Each row comes from the steps of one path. Every step used is in the known rows, and no mark comes twice. Write the path behind each row, first mark first.
Known rows
varebef/biru/sonupar/befe/makuged: [-15 -21   9 -18   3  27 -10 -16 -51  33  28   8  20   2  44 -43  39 -66
   5  10 -21]
varebef/tezepev/zodek: [ -3  15   5 -46  -2  15  -1  12 -14  -5 -35 -14  -4  -8 -10 -27  10 -45
  20  38  -9]
tezepev/varebef/biru/sonupar: [-18 -32   4 -11 -35  10  -9   3 -37  17  12  14 -19   7  45 -35  18 -45
  10  37  16]
makuged/befe/sonupar/biru: [ 12 -19 -27 -11  19  13  14  -7 -37  13   1 -10  20 -12 -24   4 -28 -29
 -13   9  -3]
makuged/sonupar/biru/varebef: [  8  10  10  15  14  19  -5   8 -29  -3  13  16  14  24 -18  20  25 -35
 -37  29  -9]
zodek/tezepev/varebef/sonupar/makuged: [-33 -29  10  -1  -4   0   0 -21  -8 -44 -28  39 -20   5 -14 -18  -7  -8
  -2  53  27]
zodek/tezepev/varebef/biru/sonupar/befe: [-26 -34  -1  -6  -2  12  -2 -20 -47 -29 -18  31 -11 -11  11 -41  -1 -17
 -10  35  25]
tezepev/varebef/sonupar: [-31 -28  10  -7 -28  -7  -7 -10  16  -6  -1   7 -21   7  11 -14   0 -32
  27  51  22]
makuged/befe/sonupar/biru/varebef/tezepev: [  4 -17 -26 -25  14  20   8 -11 -47  19  -9   3  24  -5 -31   5 -25 -37
 -11  36 -10]
makuged/befe/sonupar/biru/varebef: [  6 -20 -28 -10  14  17   6  -6 -42  19   4   2  21 -12 -29   9 -25 -26
 -18  23  -5]
befe/sonupar/biru/varebef: [ -7   4  -2  19  -4  26 -32 -11 -44   0  26  11  30  20  -2 -33   6 -16
  -5  27 -35]
befe/makuged/sonupar: [  4 -16  19  13  -2  20  20 -56 -12  -2  22  18  15  32 -11  18   6 -13
  -9 -18 -15]
varebef/biru: [ -5 -15  12 -14  -6   3   5  13 -18   5   8  -8   5  18  31 -38  12 -34
  -4   9 -18]
biru/sonupar: [ -7   2 -12  12  -1  11 -13 -11 -37  42  12  20  -6   4  11  12  34 -37
   9  12   5]
sonupar/biru/varebef: [  0  17   2 -12  25  14 -32  12 -42  -2  16  15  20 -16  11 -21  18 -25
 -18  44 -15]
varebef/sonupar/makuged/befe: [-26 -16  12 -26  13   2   1   2  25  12  -4  17   2  11 -21  15  15 -56
  10  53  -1]
varebef/tezepev: [ -8   9   4 -41   2   8   4 -15 -14  -2 -39   3   7  19  -6 -10   2 -35
  23  39 -15]
makuged/sonupar/biru: [ 16  13  10  15  21  13   7   5 -23 -12   9  -1  13  23 -12  13  21 -40
 -28  10  -8]
zodek/tezepev/varebef/biru/sonupar: [-23 -34  -1   2 -10   4   4 -18 -45 -29 -21  33 -20   4   9 -34  -3 -13
 -10  37  25]

Which path is each row?
[-22   3   0 -29 -13  16 -21  -5 -24  16 -18  36   7  16 -17   6  11 -13
  -1  67 -14] -> biru/varebef/tezepev
[-13  -7  -5  -6  15  36 -20 -42 -48  40  29  23  22 -23  19  -8  37 -46
  12   1  -3] -> biru/sonupar/befe/makuged
[-34 -15   5 -18  -5  12 -23   6   4  26   6  46   4  11 -27  23  19 -28
  -9  76  -4] -> biru/varebef/sonupar/makuged/befe
[ -3  -5 -12 -14   9  27 -10   3 -45  51   9  40  -2  -7  -1  28  38 -51
  -9  26  10] -> biru/sonupar/makuged/befe
[-18 -27  -2   5  -6  -1   6 -21 -23 -46 -29  30 -21  -6 -10 -19 -21  16
 -11  28  32] -> zodek/tezepev/varebef
[-18   7   1 -33 -15  21 -24  13 -23  14 -15  25  -1  -3 -19  -7  16 -21
  -2  65 -10] -> biru/varebef/tezepev/zodek
[-19 -30  10 -18 -33  17 -14  10 -39  16  14  25 -18   8  45 -35  27 -48
   4  43  14] -> tezepev/varebef/biru/sonupar/makuged
[-21 -38  10 -20 -27  23 -12 -18 -44  16  22  17  -4  -5  49 -44  19 -48
  11  30  10] -> tezepev/varebef/biru/sonupar/befe/makuged
[ -9   8  -1   5  -3  29 -30 -15 -49   0  13  12  32  26  -4 -36   7 -28
   2  41 -41] -> befe/sonupar/biru/varebef/tezepev
[ -8 -19   3 -24   0  21  -3  16 -49  41  14  20   3  14  31 -19  40 -69
  -9  27 -11] -> varebef/biru/sonupar/makuged/befe
[-41 -17  11 -13  -2  18 -29 -26   3  19  20  34  21  -1 -14  -1  19 -25
   5  59 -13] -> biru/varebef/sonupar/befe/makuged
[ -8  -3   8  13 -18  32 -20  -6 -16   1  19  24  19  33  -8 -17  11  -5
  -3  10 -29] -> befe/sonupar/makuged
[  6 -29 -29  -5   2  10  22 -11 -21  20  -4  -6  12  -3 -34  19 -34 -13
 -10   1   2] -> makuged/befe/sonupar
[-42 -11   6 -12  -2  13 -32  -7   6  19  12  29  16  -3 -16   1  20 -25
   2  64  -8] -> biru/varebef/sonupar/befe
[-35 -32   4  -3   3   1   0 -29  -9 -45 -26  26 -12 -11 -12 -27 -13  -9
   2  46  29] -> zodek/tezepev/varebef/sonupar/befe
[  4  -8  20   7  10  28   4 -50 -33  -4  29  24  25  25  -5   8  15 -25
 -18   4 -22] -> befe/makuged/sonupar/biru/varebef
